Known rows, with every way that one mark hangs from another
J_145[J_987[J_311 J_785]]: [ 0.25  2.56  2.59  4.28  0.11 -2.88  1.71  0.25  1.55  0.26  0.04  1.70
 -2.97 -3.17  6.83  0.20  1.15  0.54 -1.25  0.30  3.13  1.12 -1.07]
J_746[J_311[J_785[J_145]]]: [ 0.39 -2.26  1.02 -4.10  0.78 -1.64 -1.41 -0.38 -1.26 -1.00 -1.18  1.54
 -0.54  0.64  0.32  2.29 -0.94  2.48 -1.39 -2.63  2.21  0.55 -0.20]
J_785[J_311[J_145]]: [ 1.19 -1.74  2.42 -3.66 -1.14 -0.95 -0.66 -0.73 -1.55 -2.29 -0.43 -1.45
  1.01 -1.22  0.74  3.86  1.02  0.99  1.44 -1.39 -0.42  0.86 -0.08]
J_145[J_785[J_746[J_311]] J_987]: [ 2.39  3.55  2.51  1.37  0.04 -2.15  2.83 -1.67 -4.22  0.35  1.91  2.48
  1.63 -0.10  4.38  3.08  1.57  2.26 -0.39 -2.63  0.99 -0.92 -2.57]
J_145[J_785[J_746]]: [ 2.94  3.13  1.59 -0.31  1.54 -2.23  2.79 -0.26 -2.38 -1.11  0.34 -0.64
  3.03  2.00  2.42  3.18  1.50  1.84  1.52 -1.18  0.29 -0.67 -3.08]
J_637[J_145[J_785[J_746] J_987[J_311]]]: [-0.79  3.12  2.21  2.75 -1.70 -1.55  4.32  0.45 -0.46  0.03  0.71  1.84
 -1.73 -1.35  6.74  2.83  1.05  1.53 -3.62 -2.82  2.60 -0.66 -3.54]
J_311[J_145[J_987] J_637 J_746 J_785]: [-0.76  0.15  4.67 -4.75 -3.13  1.02  1.38  0.06  1.83 -7.17 -3.11 -0.43
  1.39  1.68 -2.20  5.51  0.70  5.71  1.68 -2.13  5.11 -1.36 -0.79]
J_746[J_311[J_637 J_987]]: [-3.57 -3.61  4.23 -3.05  0.33  1.46 -0.16 -2.87 -0.99 -1.52 -2.22  2.51
  2.37 -0.61 -1.90  2.17  2.30  2.73  0.30 -0.18  1.76 -0.36 -1.31]
J_637[J_145[J_785[J_311]]]: [-2.10 -0.50  1.89 -0.33 -0.86 -0.66  2.99  0.79 -1.42  0.09  0.45  0.96
 -0.25 -1.59  4.73  3.77  0.28  0.84 -2.96 -4.32  1.69 -0.51 -1.56]
J_637[J_145]: [-3.65 -1.12 -0.17 -0.21 -1.97  1.90  0.94  1.40  1.20  0.12  0.05  0.90
 -1.54 -0.45  2.00  0.91 -1.30  0.25 -3.32 -2.25  1.58 -0.59 -0.29]
J_785[J_746[J_311]]: [ 1.91  0.06  1.19 -2.49 -0.07 -0.13 -1.93 -2.59 -3.34 -1.82 -1.23 -0.58
  3.29  3.16 -1.68  2.50  0.88  2.41  1.81  2.06 -1.64 -0.10 -1.62]
J_637[J_145[J_785[J_311 J_746] J_987]]: [-0.63  1.82  1.87  0.87 -2.38 -0.87  3.86 -0.32 -2.44 -0.24  1.21  1.98
 -0.36 -1.34  5.94  3.67  0.67  1.43 -2.62 -4.18  0.91 -0.31 -2.75]
J_746[J_311 J_637]: [-0.68 -3.85  2.16 -2.36 -1.76  2.15 -4.51 -1.95 -2.77 -1.10  0.45  1.49
  2.42  1.64 -4.85  0.80 -1.57  0.22 -0.93  0.83 -1.61 -1.21  0.37]
J_145[J_987[J_311[J_785[J_746[J_637]]]]]: [ 1.91  2.44  1.64  1.57 -1.77 -1.15  0.04 -1.70  0.03 -1.05 -0.63  1.40
 -2.19 -0.50  0.81 -0.14  0.74  0.86 -0.16  0.70  1.07  0.49 -1.84]
J_145[J_785 J_987]: [ 0.84  3.42  1.61  3.36  0.24 -2.14  4.33  0.31 -1.42  1.83  2.82  2.95
 -0.88 -2.72  5.88  0.98  0.86  0.41 -1.83 -4.24  2.31 -0.90 -1.27]
J_785[J_746]: [ 2.50  1.68 -0.08 -1.29 -0.39 -0.32 -0.19 -1.18 -1.31 -2.09 -0.90 -1.36
  2.52  3.01 -1.19  1.28  0.67  1.37  2.39  2.10 -1.96  0.45 -2.10]
J_311[J_145 J_746 J_785]: [ 0.15 -0.35  3.06 -5.16 -0.33 -0.40  0.37  1.57  1.69 -4.88 -2.85 -1.99
  0.46  2.90 -1.81  4.25  1.23  5.11  3.18 -2.06  4.37 -0.19 -0.02]
J_145[J_785[J_311[J_637 J_987] J_746]]: [ 1.42  0.84  4.83 -2.58  1.23 -2.20  3.81 -2.76 -3.25 -3.22 -1.74 -0.02
  4.69  0.38  1.62  4.95  4.20  3.16  3.08 -1.25 -0.21  0.49 -4.70]
J_746[J_311[J_987]]: [-2.95 -2.95  2.95 -1.68  1.47  0.31 -0.18 -1.98 -1.30  1.10 -0.93  2.80
  0.25 -0.98  0.12  0.32  2.60  2.01  0.70 -1.04  1.65  0.56 -0.72]
J_145[J_785[J_311]]: [ 1.89  0.66  2.70 -0.31  1.41 -2.98  2.28 -0.88 -3.37 -0.16  0.47 -0.01
  1.60 -1.39  3.49  3.43  2.04  0.91  0.33 -2.73  0.21  0.05 -1.51]
J_987[J_311[J_145 J_637] J_785[J_746]]: [ 1.74  1.51  5.76 -2.64  0.11 -2.37  0.13  0.08  2.30 -6.91 -3.99 -3.24
  2.98  1.55  3.17  7.05  1.56  3.72  2.56  3.04  3.31  0.33 -3.95]
J_785[J_145 J_746[J_311[J_987] J_637]]: [ 1.55 -3.27  2.45 -5.08 -1.38 -1.16 -0.81 -1.38 -1.94 -3.47 -0.09  1.99
  3.55  3.42 -2.91  1.34 -0.89  2.17  0.06  0.06 -2.81  1.79 -4.54]
J_311[J_145[J_785] J_746[J_637] J_987]: [-2.07 -2.02  7.09 -3.55 -0.04 -0.24  3.66  1.28  0.85 -3.94 -0.41  1.08
  3.20  1.71 -1.50  3.18  3.31  4.39  3.08 -2.99  3.10 -0.34 -3.34]

Rows
[-0.72 -0.98  3.28 -0.74 -1.43 -0.64 -0.60 -0.19  1.38 -3.72 -3.51 -0.67
 -1.30  1.98 -2.30  1.36  1.44  2.93 -0.51  1.45  2.28  0.28 -1.66] => J_987[J_311[J_746[J_637[J_145]] J_785]]
[-5.37 -4.48  4.59 -2.20 -0.94  2.42  0.19 -0.58 -1.46  0.34  0.56  4.29
  1.09 -0.25 -0.44  1.73  0.30  1.62 -2.58 -3.76  2.11 -1.29 -2.06] => J_746[J_311[J_987] J_637[J_145[J_785]]]
[-0.60 -0.69  3.06 -3.88 -0.86  0.70  0.32 -1.14  0.79 -6.49 -4.88 -1.30
  2.57  3.50 -4.94  3.54  1.30  4.89  2.15  0.97  2.62 -0.70 -0.97] => J_311[J_637 J_746 J_785]
[-2.92 -1.06  2.20  1.63 -3.60  1.48 -0.47  0.96  1.69 -1.03  0.83  2.34
 -1.70 -1.03  1.70  0.26 -2.21 -0.62 -3.72 -0.74  1.28 -0.45 -1.26] => J_746[J_637[J_145[J_987[J_311 J_785]]]]
[ 0.24 -0.04  3.20  1.48 -2.09 -1.15  0.30 -0.65 -0.81 -1.93  0.53  1.81
  0.39 -1.03  2.37  0.79  0.36  1.09  0.53  0.23  0.05  1.12 -0.59] => J_145[J_987[J_785[J_311[J_746[J_637]]]]]
[ 2.12  3.37  2.87 -1.01 -0.88 -1.53  3.36  0.97 -0.91 -1.70  2.00  0.42
  1.10 -0.27  4.57  4.56  0.55  2.20  0.78 -4.07  2.54 -1.07 -2.23] => J_311[J_145[J_785[J_746] J_987]]
[-4.13 -3.51  6.40 -5.05  0.78  0.92 -0.02 -0.71  0.97 -3.52 -2.40  1.54
  2.66 -0.80  1.25  5.43  1.77  4.17  1.53 -1.83  4.95 -0.40 -1.56] => J_746[J_311[J_145 J_637 J_987[J_785]]]
[-0.14  1.05  3.71 -0.15 -1.13 -1.12  2.07 -0.98  0.31 -3.72 -2.81 -1.02
  1.32  0.27  1.80  4.58  1.70  2.23 -2.05  1.09  1.75 -0.83 -4.02] => J_987[J_311[J_637[J_145[J_785[J_746]]]]]
[ 1.29  3.07  3.56  2.34 -1.11 -2.10  1.51 -1.31  0.92 -3.04 -1.65  0.60
  0.25 -0.94  4.50  2.48  1.35  1.91  0.10  2.29  2.02  0.59 -3.11] => J_145[J_987[J_311[J_637] J_785[J_746]]]
[ 3.40 -0.47  2.99 -4.06 -4.26  0.14 -1.87 -2.43 -3.28 -4.54  0.48 -0.91
  3.44  1.47 -2.21  3.81 -0.07  1.21  2.75  0.48 -3.51  0.69 -2.19] => J_785[J_311[J_145[J_987]] J_746[J_637]]
[ 0.01 -0.42  3.59 -3.80 -3.37  1.08 -0.41  1.00  1.32 -5.03 -0.73  0.49
  0.09  2.40 -3.16  2.60 -0.43  3.92  1.69 -2.42  3.40 -0.70 -0.08] => J_311[J_145[J_987] J_746[J_637] J_785]
[-2.58 -2.30  3.01 -5.16  0.77 -0.60  3.43 -0.03  3.36 -3.68 -3.34  2.52
 -0.11 -0.37 -0.32  1.85  0.84  3.40  0.44 -3.53  4.04  1.47 -3.37] => J_311[J_637 J_785[J_145] J_987]
[ 2.17  0.57  0.69  1.49 -1.54 -4.15  2.38  0.74  0.88 -0.47  1.41  2.29
 -2.75 -2.51  4.49 -0.37 -0.88 -0.16 -4.17 -1.62  0.23  1.93 -2.48] => J_785[J_145[J_987[J_311]]]
[-1.43  0.17  3.66  0.57 -0.84 -1.02  2.16 -0.41  0.95 -2.63 -2.40 -0.29
 -0.01 -1.29  2.30  3.88  1.34  1.58 -3.29  0.01  2.77 -1.14 -2.93] => J_987[J_311[J_637[J_145[J_785]]]]
[-3.41 -0.38  2.26  1.40 -2.84 -0.01  2.19  1.14  0.57 -1.21 -0.08  2.07
 -1.70 -1.72  5.36  2.07  0.03  1.82 -2.50 -2.22  2.36  0.60 -0.79] => J_637[J_145[J_987[J_785[J_311[J_746]]]]]
[ 1.23 -0.70  5.41 -0.95  0.11 -4.95  1.76  1.06  2.61 -6.96 -3.95 -1.32
  1.87  1.03  2.73  4.29  1.13  3.94 -0.91  3.01  2.48  1.85 -4.14] => J_987[J_311[J_637 J_746] J_785[J_145]]
[-1.78 -1.87  2.31 -1.43 -3.66  1.06  0.51 -2.09 -1.54 -2.72 -1.09  0.94
  0.73 -2.19  0.66  3.32  0.17  0.84 -2.16 -1.16 -0.54 -0.03 -0.98] => J_785[J_311[J_637[J_145[J_987]]]]
[ 1.21 -2.08  3.30 -3.56 -1.36  0.08 -0.65 -3.72 -2.92 -3.13 -1.49  0.12
  3.82  1.85 -3.62  1.13  2.77  1.36  4.52  1.91 -4.00  2.16 -3.66] => J_785[J_311[J_987] J_746[J_637]]
[ 2.58  0.93  1.15 -1.96  0.78 -3.57  1.19  1.98  1.08 -3.49 -0.56 -0.55
  2.02  2.34  4.34  2.90 -1.50  1.92  0.82  0.29  0.30  2.23 -3.33] => J_987[J_785[J_145 J_746]]
[ 1.23 -2.16  4.19 -3.24 -0.51 -3.84  1.11  0.48  0.08 -6.36 -2.37 -0.74
  3.29  0.76  2.23  4.74  0.01  3.17  0.34  0.48  0.01  2.41 -2.80] => J_987[J_785[J_145 J_311[J_637 J_746]]]
[-1.35 -3.05  3.92 -5.21 -1.50  1.62 -2.29 -1.43 -1.31 -3.84 -1.51 -0.16
  3.09  0.43 -2.07  5.64 -0.21  2.84 -0.54 -0.78  1.97 -1.91  0.00] => J_746[J_311[J_145 J_637]]
[ 3.90  2.02  2.66 -1.28  1.12 -3.28  2.25 -1.80 -4.37 -1.72 -0.24 -1.08
  3.63  0.99  2.55  4.52  2.59  2.01  2.30 -1.08 -1.39  0.35 -3.22] => J_145[J_785[J_311 J_746]]
[ 0.06 -2.30  3.76 -3.94 -2.99  1.27 -1.31  1.12  0.46 -5.33 -0.43 -1.52
  3.20  3.54 -5.11  2.89 -0.33  2.76  1.69  0.48  0.01 -0.92 -0.69] => J_311[J_145 J_746[J_637]]
[-3.49 -1.44  2.96 -4.02 -2.48  2.17  1.03  0.08  1.87 -6.34 -4.69 -0.49
  1.40  3.12 -3.42  4.29  0.32  5.07 -0.50 -0.93  3.83 -1.30 -1.31] => J_311[J_637[J_145] J_746 J_785]
[-0.89 -0.70  3.01 -6.47 -1.15  1.70 -0.29  0.59  2.49 -5.66 -3.09 -1.55
  1.19  0.90 -1.73  5.99 -0.87  3.42  1.44 -2.87  4.90 -1.64 -0.42] => J_311[J_145 J_637 J_785]
[-1.38 -1.53  3.80 -4.98 -1.68  1.47 -1.55 -1.44 -0.71 -3.60 -1.73  1.35
  0.56 -0.45 -0.40  5.51 -0.42  3.81 -0.49 -3.19  4.62 -1.69  0.32] => J_746[J_311[J_145[J_987] J_637 J_785]]
[ 1.31  1.85  2.65  0.40 -1.68 -1.40  0.94 -1.82 -1.20 -2.95 -0.60  0.91
  1.53 -0.93  3.74  2.98  0.65  1.64  1.37  0.65  0.01  1.11 -2.05] => J_145[J_987[J_785[J_311[J_637] J_746]]]
